Each row comes from the steps of one path. Every step used is in the known rows, and no mark comes twice. Write the path behind each row, first mark first.
(in the rows, 128 means zero)
Known rows
w/y/q/e/n: [ 85 147 143  66 134 112 140 145 101 185 134 137 132 158 163 141 150 151
 131 156 121 130]
n/e/q: [128 130 108 155  92 117 130 132 140 137 150 140 169 131 115 178 149 141
 138 123 175 145]
n/e: [136 113 108 147 111 107  95 137 130 110 148 139 141 102 120 155 116 145
 117 130 139 132]
b/n/e: [115 108  86 174 122  90  80 125 140 113 166 167 127  94 128 143 123 130
 115 152 123 138]
w/y/q/e/m: [127 138 157 127  74 122 152 167 124 153 151 129 179 167 130 153 214 149
 143 147 161 142]
y/q/e/w: [110 157 135  83  56 128 123 153 128 166 122 110 152 139 138 151 136 126
 115 153 168 114]
h/e/w/y/q: [110 131 100  72  49  98 150 139 118 188 117 103 124 129 125 177 133 138
 145 147 169 100]
h/e/q: [129 125 126 135 116 118 158 146 148 168 130 155 156 140 144 158 138 128
 154 145 181 151]
h/e/w: [127 125 112 101  90 109 126 147 147 150 116 125 126 132 143 136  92 107
 128 164 159 129]
m/d: [155 115 141 150 157 113 165 155 136 115 136 169 148 132 123 109 162 121
 127 148  87 128]
h/e: [137 105 131 123 143 108 130 154 141 149 124 158 124 115 156 130 102 129
 137 158 145 139]
e/q: [122 143 123 139 104 133 156 125 138 151 133 131 159 151 121 156 158 127
 147 121 167 142]
w/y/q: [109 132 111  89  74 110 151 126 106 174 125 105 125 127 116 173 157 151
 144 124 149 101]
d/m/e: [154 123 144 173 146 105 200 174 149 134 119 189 179 131 142 127 141 136
 160 157 107 165]
n/e/m/d/h: [187  73 150 191 127  81 177 153 158  92 153 190 182 145 114 110 205 118
 141 186  61 153]
m/d/h/e: [174  70 149 151 156  80 173 165 159 138 128 200 145 118 153 104 140 114
 145 198  83 145]
y/q/e: [115 144 158 100 102 133 126 161 118 169 133 140 156 125 149 149 159 153
 120 144 156 121]
d/m/e/h: [151 103 174 157 132  95 178 185 155 100 152 176 178 166 135 124 178 116
 168 168  84 174]
e/m: [140 123 140 156 112 127 145 139 138 108 143 133 163 171 119 129 183 126
 142 138 136 152]
m/d/h/e/w: [156  97 128 124 100  86 161 156 162 140 119 159 143 134 141 115 122  96
 134 196 109 133]
e/q/y: [112 142 137 100 103 121 141 116 131 184 110 109 168 151 124 184 157 151
 150 124 167 123]
e/w: [120 144 110 106  78 124 125 127 137 133 119 101 129 142 121 134 112 106
 121 140 146 120]
q/e/w/y: [113 154 122  94  51 115 137 151 124 168 136  90 133 136 126 146 139 123
 128 141 156 118]
b/n/e/m/d/h: [173  71 136 209 134  69 166 145 164  93 165 208 174 140 118 102 209 108
 140 200  50 157]
m/e/q/y/w: [127 145 145  73 101 114 166 130 143 204  88 127 171 145 127 199 134 155
 145 149 164 121]
n/e/q/y/w: [123 130 130  76  81 108 131 111 136 189 101 110 168 131 116 214 131 156
 133 139 170 117]

Which path is each row?
[109 128 116  94  88  95 121 103 142 190 112 128 159 126 122 207 135 146
 132 154 160 121] | b/n/e/q/y/w
[117 121 178  91  79 110 127 175 124 139 165 123 153 160 136 150 199 132
 143 154 125 134] | w/y/q/e/h
[164  83 151 162 120  95 163 155 159 123 139 170 165 161 141 119 175 119
 156 183 121 166] | d/h/e/m
[119 138 140  67  90 118 148 107 135 198  90 105 161 144 121 200 137 147
 140 139 165 115] | e/q/y/w
[ 96 132  75 102  40  86 123 122 119 169 141 111 123 118 112 183 144 137
 133 147 155 101] | b/n/e/w/y/q
[170  97 152 169 155 100 180 181 152 113 145 191 174 158 134 111 190 120
 144 175 104 154] | h/e/m/d
[112 143 135 106 192 111 161 156 127 151 124 176 131 163 160 115 115 141
 139 163  94 149] | m/e/n
[149 103 155  84 109  87 180 129 154 200  92 152 174 140 132 182 152 137
 149 181 129 125] | m/d/h/e/q/y/w
[130 136 164 133  91 130 143 166 130 141 146 141 185 168 135 145 207 146
 136 150 158 146] | y/q/e/m
[133 134 148  94  99 104 189 130 146 200  85 137 191 146 128 200 145 150
 158 154 152 137] | d/m/e/q/y/w
[170 101 138 184 133 100 157 170 145  88 161 179 185 150 110 127 199 130
 131 157 100 149] | n/e/m/d
[122 114 108  80  46  85 163 135 126 186 116 114 129 129 125 168 143 131
 150 166 146 104] | d/h/e/w/y/q
[105 143  99  74  41 108 149 126 111 177 119  88 126 136 110 177 146 137
 140 133 160  95] | e/w/y/q
[147 106 115 114  75  77 175 154 145 160 129 133 130 132 127 131 140 107
 146 179 113 123] | m/d/h/e/w/y
[123 128 143  59 104 114 130 108 129 183  87 103 141 130 125 182 117 148
 127 143 140 106] | q/y/w
[144 105 152 117 124  87 174 142 151 189 111 160 180 145 140 166 168 142
 161 170 133 134] | m/d/h/e/q/y
[129 140 147 128 115 105 188 145 144 188 105 148 201 153 134 184 165 157
 171 141 153 146] | d/m/e/q/y
[135 107 114  92  61  77 182 149 130 179 120 135 139 132 123 159 161 128
 149 175 125 105] | m/d/h/e/w/y/q
[181  89 177 178 132  96 187 167 157 111 149 191 187 157 130  93 219 114
 141 193  63 155] | q/e/m/d/h
[183  81 159 181 135  91 193 149 157 101 143 184 176 158 118  96 211 109
 147 185  55 151] | e/m/d/h
[137  94 146 136 104  97  93 155 140  80 174 136 147 143 118 147 158 123
 133 146 109 147] | n/e/h
